Each row was made from one walk, in order. Every step used is in the known rows, and no mark comes twice. Write each row's walk.
Known rows:
zasu -> lofer -> dulu -> befu: [-0.46 -1.01  0.46 -0.30  1.55 -2.00  2.37  0.01 -0.40  0.90  0.18  0.06
  1.02  0.64 -2.66 -2.15  0.28 -0.07  0.24 -1.42  0.37  1.39 -0.38]
kasep -> zanevem: [-0.06 -1.41  0.30 -1.49  0.07  1.15  0.59  1.58  1.25  0.87  0.54 -0.13
  2.79  0.25 -1.48  0.38  1.35 -0.24  1.09 -0.98  1.04  0.76 -1.12]
gapev -> kasep -> zanevem -> befu -> zasu -> lofer: [-0.91 -1.68  0.63  2.17  0.38 -1.21  0.33  1.84  0.72  1.12 -0.03  1.40
  3.66  0.64 -1.29 -2.39  1.02  0.06  0.85 -1.39 -0.07  0.68 -1.19]
gapev -> kasep -> zasu: [-0.33 -0.49  0.21  1.68  0.89 -0.96 -0.35  1.96  2.84  0.93  0.96  0.10
  2.84 -1.20 -1.84 -0.06  3.29 -0.93  0.93 -0.57  0.89  0.60 -0.65]
zasu -> lofer -> dulu -> befu -> zanevem: [-0.79 -1.34 -0.16 -1.34  0.97 -3.20  1.42  0.34 -1.11  1.12  0.52  0.67
  1.16  0.59 -3.03 -2.39 -0.15 -0.18  1.03 -1.10 -1.06  1.70 -0.07]
pake -> kasep: [-0.09 -0.97 -1.00  1.41  0.38 -1.71  1.00  0.58  3.00  0.81  1.34 -0.78
  2.53  1.13 -2.79 -1.36  0.62 -0.05  1.18 -0.66  2.43  1.72 -1.23]
pake -> kasep -> zasu: [ 0.14 -0.36 -0.71  0.10  0.89 -1.70  1.45  0.98  2.55  0.94  1.24 -0.53
  2.93 -0.40 -2.50 -1.14  2.27  0.04  1.93 -0.54  2.06  1.07 -1.21]
zanevem -> befu -> dulu: [-1.11 -2.46  1.14  0.40 -0.89 -2.20 -0.21  0.50  1.31  1.33  0.49  0.19
  2.80  1.05 -3.33 -2.90  0.18  0.31  2.99 -0.49  0.52  0.68 -0.65]
befu -> zasu -> lofer: [-0.28 -1.06  0.31  1.76  0.09 -0.87  1.87  0.45  0.66  0.17  0.96  0.56
  2.20 -0.24 -2.88 -2.69 -0.69 -0.06  0.53 -0.84  1.02  2.11 -0.83]
lofer -> dulu -> befu -> zanevem -> kasep -> zasu: [-0.19 -0.52  0.32 -3.13  1.02 -4.52 -0.78  0.76 -0.60  1.34  1.04  0.59
  2.26 -1.40 -2.48 -3.10  2.51 -0.47  3.23 -0.72 -0.97  1.29  0.01]
zanevem -> befu -> dulu -> lofer: [-1.14 -2.24  1.92  1.63 -0.27 -2.37  0.80 -0.26  1.24  1.12  0.60  0.34
  3.24  2.08 -2.95 -4.33  0.41 -0.14  1.98 -0.70  1.49  0.79 -1.05]
zasu -> lofer -> zanevem -> befu -> dulu: [-1.30 -2.48  1.34 -0.75 -0.45 -4.11  1.90 -0.39 -0.13  1.37  0.00  0.95
  2.99  0.67 -3.01 -4.30 -0.38  0.56  2.63 -0.67  0.60  0.74 -0.19]
dulu -> lofer -> zanevem: [-0.30 -1.08  0.89 -0.03  0.62 -3.84  2.28 -0.43  1.34  0.71  0.98  0.17
  2.66  0.17 -1.70 -2.37  1.40 -0.69  0.39 -0.33  2.70  1.02 -0.85]
gapev -> kasep -> dulu: [-0.75 -1.15  0.20  0.70  0.53  0.65 -0.07  2.10  3.40  0.97  0.14  0.14
  3.31  0.33 -1.22  2.52  2.78 -1.05 -0.25 -0.21  1.16  0.74 -0.87]
pake -> kasep -> dulu -> lofer: [-0.28 -0.80 -0.07  0.33  1.11 -0.66  2.73  0.46  3.10  0.80  0.58 -0.36
  3.76  2.26 -1.70  0.07  1.78 -0.45 -0.22 -0.38  3.23  1.33 -1.74]
pake -> kasep -> zasu -> lofer -> zanevem -> befu: [-0.44 -0.96  0.24 -1.75  1.26 -4.44  2.94 -0.06  0.87  1.47  0.13  0.37
  3.82 -0.34 -2.00 -4.06  1.95  0.90  2.44 -0.81  1.69  0.70 -0.74]
zanevem -> kasep: [-0.06 -1.08  1.17 -0.17  0.11 -0.54 -1.10  0.41  2.26  0.41  0.96 -0.52
  3.41 -0.13 -2.21 -2.83  0.85 -0.74  1.61 -0.98  1.88  2.24 -0.56]
pake -> kasep -> zanevem -> befu -> zasu -> lofer: [-0.43 -1.58 -0.35  0.63  0.40 -1.83  2.20  0.94  0.49  1.16  0.34  0.71
  3.71  1.56 -1.99 -3.50  0.00  1.07  1.88 -1.30  1.07  1.27 -1.73]
lofer -> dulu -> befu -> zasu: [-0.20 -0.81 -0.77  0.65  0.59 -5.76  1.47  0.62 -0.31  0.96  1.18  0.45
  0.43 -0.41 -3.03 -1.94  0.79  0.02  1.52 -0.34  0.12  0.96 -0.78]
dulu -> befu -> zanevem: [-0.76 -1.90 -0.43 -0.94  0.20 -3.67 -0.70  1.02  0.67  0.96  1.48 -0.13
  1.42  0.51 -2.62 -1.68  0.58 -0.26  1.89 -0.80 -1.34  1.56 -0.30]
befu -> dulu -> lofer: [-0.67 -1.64  1.11  2.73 -0.34 -1.33  1.32 -0.10  1.52  0.68  1.26  0.22
  2.39  1.50 -3.22 -2.66  0.12 -0.75  1.12 -0.62  1.83  1.36 -1.01]
zasu -> lofer -> zanevem -> kasep: [-0.17 -1.16  1.41 -1.22  0.63 -2.60  0.96 -0.52  0.85  0.48  0.50  0.26
  3.49 -0.54 -1.85 -4.05  0.26 -0.48  1.26 -1.16  2.07  2.37 -0.13]
gapev -> kasep: [-0.61 -1.07  0.02  2.78  0.42 -1.15 -0.74  1.59  3.21  0.76  0.94 -0.15
  2.52  0.07 -2.01 -0.29  1.65 -1.11  0.21 -0.67  1.31  1.18 -0.72]
befu -> dulu -> lofer -> zanevem -> kasep -> zasu: [-0.29 -0.94  1.78 -0.19  0.18 -5.05  1.10 -0.51  0.71  1.00  1.23  0.84
  3.67 -0.66 -2.40 -4.72  2.26 -0.68  3.07 -0.43  2.07  1.13 -0.47]
lofer -> dulu -> befu -> zanevem: [-0.65 -1.29 -0.67 -1.66  0.49 -4.53  0.38  0.76 -0.29  1.37  0.97  0.38
  0.85  0.13 -2.86 -1.26  0.79 -0.28  1.90 -0.41 -1.01  1.10 -0.23]
zasu -> lofer -> dulu -> befu -> zanevem -> kasep: [-0.66 -1.15  0.58 -1.72  1.03 -3.31  0.04 -0.08 -1.00  0.99  0.58  0.66
  2.14  0.28 -2.78 -4.53 -0.14 -0.53  1.67 -1.49 -0.68  2.48  0.10]

Which walk is each row?
[-0.51 -1.48  0.12  1.71  0.75 -3.19  1.75  0.37  0.01  0.24  1.10  0.26
  1.17  0.40 -2.92 -3.34 -0.53  0.20  0.69 -1.37 -0.34  2.00 -0.70] => dulu -> befu -> zasu -> lofer
[-0.15 -0.30  1.47 -1.77  2.06 -2.19  1.36  0.04 -0.63  0.92  0.23  0.22
  2.31 -0.84 -2.30 -4.05  1.85 -0.26  1.63 -1.70  0.39  1.63 -0.11] => zanevem -> kasep -> zasu -> lofer -> dulu -> befu
[-0.99 -2.45  1.87  0.23 -0.30 -0.82  1.01  0.54  0.44  1.39  0.24  0.67
  3.56  2.38 -2.04 -2.94  1.06  0.09  2.20 -1.10  0.99  0.15 -1.40] => kasep -> zanevem -> befu -> dulu -> lofer
[-0.27 -1.40  0.53 -1.16 -0.42 -1.50 -2.14  0.63  1.58  0.66  1.33  0.19
  3.50 -0.33 -2.48 -3.12  0.36 -0.79  2.39 -0.71  0.54  2.52 -0.27] => befu -> zanevem -> kasep
[-0.84 -1.88  0.80  0.43  0.45 -0.43 -1.16  2.19  2.13  1.54 -0.12  0.33
  3.78  0.98 -0.93 -0.62  2.56 -0.31  1.21 -1.14  0.41 -0.08 -1.08] => gapev -> kasep -> zanevem -> befu
[-0.52 -0.53  0.47  0.63  1.29 -2.96  1.80  1.14  1.38  1.03  0.45  0.85
  3.05 -1.62 -1.43 -1.23  2.75 -0.68  0.61 -0.76  0.98  0.70 -0.17] => gapev -> kasep -> zasu -> lofer -> zanevem
[-0.05 -0.41 -0.66 -0.93  1.29 -3.59  3.42  0.10  1.08  1.03  0.79  0.23
  3.00 -0.74 -2.15 -2.30  1.67  0.34  1.61 -0.71  2.13  1.30 -0.77] => pake -> kasep -> zasu -> lofer -> zanevem
[-0.69 -1.55  1.09 -1.85  0.23 -5.32  2.91  0.06  0.63  1.19  0.00  1.24
  3.78  0.19 -0.94 -1.86  2.24  0.12  1.32  0.46  1.80  0.09 -1.20] => kasep -> dulu -> lofer -> zanevem -> befu -> zasu
[-0.04 -0.81  0.72 -2.29 -0.06 -1.29 -1.56  1.15  1.18  0.77  1.32  0.38
  3.80 -1.78 -2.30 -2.85  2.08 -0.63  3.11 -0.52  0.00  1.95 -0.23] => befu -> zanevem -> kasep -> zasu
[-0.56 -1.51  1.08  0.37  0.09 -6.89  2.09 -0.45  0.43  0.98  0.88  1.00
  2.98 -0.04 -1.86 -4.81  1.25  0.13  1.79  0.03  1.93  0.58 -1.13] => dulu -> lofer -> zanevem -> befu -> zasu
[-0.60 -1.47 -0.34  0.18  0.70 -6.85  2.49 -0.03 -0.77  0.55  1.17  0.72
  1.09 -0.56 -2.41 -3.54 -0.07  0.36  1.22 -0.83 -0.11  1.53 -0.41] => dulu -> befu -> zasu -> lofer -> zanevem
[-0.54 -1.23  1.02 -2.07  1.17 -2.27 -0.54  0.59 -0.33  0.64  0.99  0.43
  3.10 -0.75 -2.30 -4.48  1.22 -0.31  2.45 -1.75 -1.44  2.43  0.10] => dulu -> befu -> zanevem -> kasep -> zasu -> lofer
[-0.24 -0.95  2.05 -1.05  0.79  0.78  0.67  0.23  2.39  0.43  0.20 -0.06
  4.63  1.02 -1.06 -1.47  2.06 -1.17  0.18 -0.67  2.75  1.89 -1.09] => zanevem -> kasep -> dulu -> lofer
[-0.21 -0.68  0.64 -0.03  0.81  0.26  2.54  0.12  0.27  0.84 -0.08  0.35
  1.92  0.09 -2.75 -1.60  0.14 -0.37  0.10 -0.95  1.69  1.49 -0.52] => zasu -> lofer -> dulu
[-0.44 -1.21 -0.05  1.43  0.45  0.24 -0.55  2.34  2.34  1.11  0.61  0.20
  3.00  0.48 -1.08  0.88  2.29 -0.87  0.41 -1.01  0.79  0.53 -1.06] => gapev -> kasep -> zanevem
[-0.97 -1.14  1.31 -0.30  1.30 -3.72  1.22  0.90  1.12  1.47 -0.28  0.97
  3.77 -1.18 -1.16 -2.83  3.00 -0.06  1.42 -0.86  0.62  0.08 -0.23] => gapev -> kasep -> zasu -> lofer -> zanevem -> befu
[-0.01 -0.25  0.98 -2.82  0.82 -0.67  0.69  0.46 -0.63  1.03  0.38  1.17
  3.40 -1.68 -2.66 -3.54  1.35 -0.65  2.27 -0.90  0.28  2.07  0.00] => befu -> zanevem -> kasep -> zasu -> lofer -> dulu
[ 0.17  0.09  1.66 -1.48  1.37  0.32  1.47  0.14  0.10  0.84 -0.04  0.55
  3.38 -1.56 -2.35 -3.29  1.84 -0.55  1.44 -1.23  1.77  1.73 -0.28] => zanevem -> kasep -> zasu -> lofer -> dulu
[-0.36 -1.31  0.49 -1.11  0.53 -2.23  2.46 -0.12  0.65  0.65  0.39  0.31
  2.50 -0.40 -2.04 -1.98  0.19 -0.16  0.55 -0.79  1.65  1.55 -0.28] => zasu -> lofer -> zanevem
[ 0.08 -0.52  1.80 -1.03  1.02  1.21  0.52  0.30  1.08  0.34  0.45  0.11
  4.06 -1.22 -2.13 -3.63  1.52 -0.42  1.46 -1.55  1.39  2.27 -0.36] => zanevem -> kasep -> zasu -> lofer
[-0.70 -1.71  1.68 -1.01  0.60 -4.87  1.78 -0.61  1.06  1.17  0.35  0.25
  3.40  0.71 -1.46 -3.94  1.65 -0.10  1.35 -0.46  2.31  0.45 -0.83] => dulu -> lofer -> zanevem -> befu
[-0.16 -0.44 -0.10  1.15  0.29 -1.81  2.86  0.25 -0.32  0.65  0.48  1.09
  1.52 -0.48 -3.14 -2.37 -0.38 -0.12  0.44 -0.50  1.29  1.61 -0.73] => befu -> zasu -> lofer -> dulu
[-0.39 -1.27  0.71 -1.40  0.30 -1.01  2.54  0.84 -1.44  1.40 -0.51  1.50
  2.93  0.35 -1.95 -2.65  0.40  0.64  1.58 -0.96  0.52  0.39 -1.16] => kasep -> zanevem -> befu -> zasu -> lofer -> dulu
[-0.35 -1.16  0.58 -2.48  0.72 -3.65 -1.74  1.03  0.47  0.90  1.50  0.11
  2.91 -1.16 -2.24 -3.51  2.38 -0.41  3.24 -1.10 -1.31  1.81 -0.05] => dulu -> befu -> zanevem -> kasep -> zasu
[-0.87 -1.89  1.37 -1.97  0.51 -2.98  1.92 -0.32  0.35  1.09 -0.25  0.41
  3.19  0.12 -1.96 -3.68  0.49  0.45  1.45 -0.86  1.23  0.93 -0.31] => zasu -> lofer -> zanevem -> befu
[-0.19 -1.19  0.92 -3.72  0.27 -2.16  0.43  0.45  1.81  0.96  0.12  0.19
  4.14 -0.82 -0.97 -0.33  2.27 -0.57  1.60 -0.02  1.94  1.33 -0.35] => lofer -> zanevem -> kasep -> dulu
[-0.92 -2.11  0.44  1.45  0.05 -2.44  1.57  0.35  1.24  1.66  0.65  0.39
  3.97  3.42 -2.32 -3.41  0.73  0.42  2.51 -1.06  1.91  0.44 -1.86] => pake -> kasep -> zanevem -> befu -> dulu -> lofer
[-0.50 -1.52  1.10 -2.55  0.92 -1.53 -0.61  0.83  1.77  0.73  0.32 -0.59
  3.22  0.61 -1.35 -0.80  2.05 -0.44  1.28 -1.04  0.32  1.68 -0.56] => zanevem -> kasep -> dulu -> befu
[-1.28 -2.45  0.74  1.63 -0.47 -1.50 -1.31  2.04  1.60  1.84  0.27  0.79
  3.56  1.68 -1.91 -1.20  1.52 -0.20  2.50 -0.95 -0.16 -0.19 -0.94] => gapev -> kasep -> zanevem -> befu -> dulu
[-0.63 -1.89  0.92 -2.35  0.02 -4.44  0.82  0.12  1.12  1.36  0.24  0.09
  3.03 -0.21 -1.74 -2.57  1.38  0.35  2.26 -0.27  1.33  0.30 -0.45] => lofer -> zanevem -> befu
[-0.32 -1.18  1.43 -3.22  0.60 -0.78  1.71  0.06  1.03  0.72 -0.36  0.51
  4.34 -0.41 -1.01 -1.38  1.32 -0.40  0.80 -0.70  1.80  1.95 -0.26] => zasu -> lofer -> zanevem -> kasep -> dulu
[-0.73 -1.64  0.74  1.19 -0.28 -4.82  2.21 -0.54  0.85  0.99  1.26  0.67
  2.33  0.77 -2.71 -2.85  0.47 -0.57  1.65 -0.13  2.11  0.93 -0.69] => befu -> dulu -> lofer -> zanevem
[-0.33 -1.30  0.05 -2.49  0.38 -7.03  0.59  0.53  0.49  0.84  0.83  0.59
  2.69 -0.90 -1.25 -1.71  1.92 -0.01  2.30 -0.08  0.19  1.39 -0.47] => lofer -> zanevem -> kasep -> dulu -> befu -> zasu
[-0.53 -1.39 -0.42 -0.77  0.41 -3.22  1.41  1.37  0.96  0.67  0.78  0.21
  1.77  0.05 -2.01  0.41  1.56  0.13  1.05 -0.18 -0.38  0.99 -0.98] => kasep -> dulu -> befu -> zasu
[-0.32 -1.08 -0.13  0.45 -0.02 -4.37  2.78  0.03 -0.01  0.44  0.96  1.06
  2.11 -1.07 -2.44 -2.84 -0.22  0.10  1.00 -0.36  1.25  1.68 -0.56] => befu -> zasu -> lofer -> zanevem
[-0.68 -1.48  0.07 -0.37  0.83 -1.91  2.44  0.94  0.19  0.45  0.27  0.53
  2.07  0.52 -2.03 -0.58  0.66  0.25  0.29 -0.87 -0.54  1.57 -0.82] => kasep -> dulu -> befu -> zasu -> lofer
[-0.51 -1.59  1.52  1.00 -0.28 -5.16  0.60 -0.96  1.04  0.86  1.26  0.61
  3.32  0.51 -2.52 -4.81  0.66 -0.93  2.31 -0.50  2.49  1.75 -0.48] => befu -> dulu -> lofer -> zanevem -> kasep
[-0.25 -0.87  1.27 -1.76  0.43  0.46 -0.39  0.74  0.39  0.52  0.79  0.75
  4.01 -1.29 -2.34 -3.78  1.10 -0.51  2.29 -1.20 -0.05  2.56 -0.08] => befu -> zanevem -> kasep -> zasu -> lofer
[-0.15 -0.68  1.12 -0.73  0.98  1.36  2.09  0.81  0.90  0.48  0.38  0.11
  2.92 -0.83 -2.38 -1.70  1.48 -0.13  0.85 -1.18  0.94  1.33 -0.56] => kasep -> zasu -> lofer
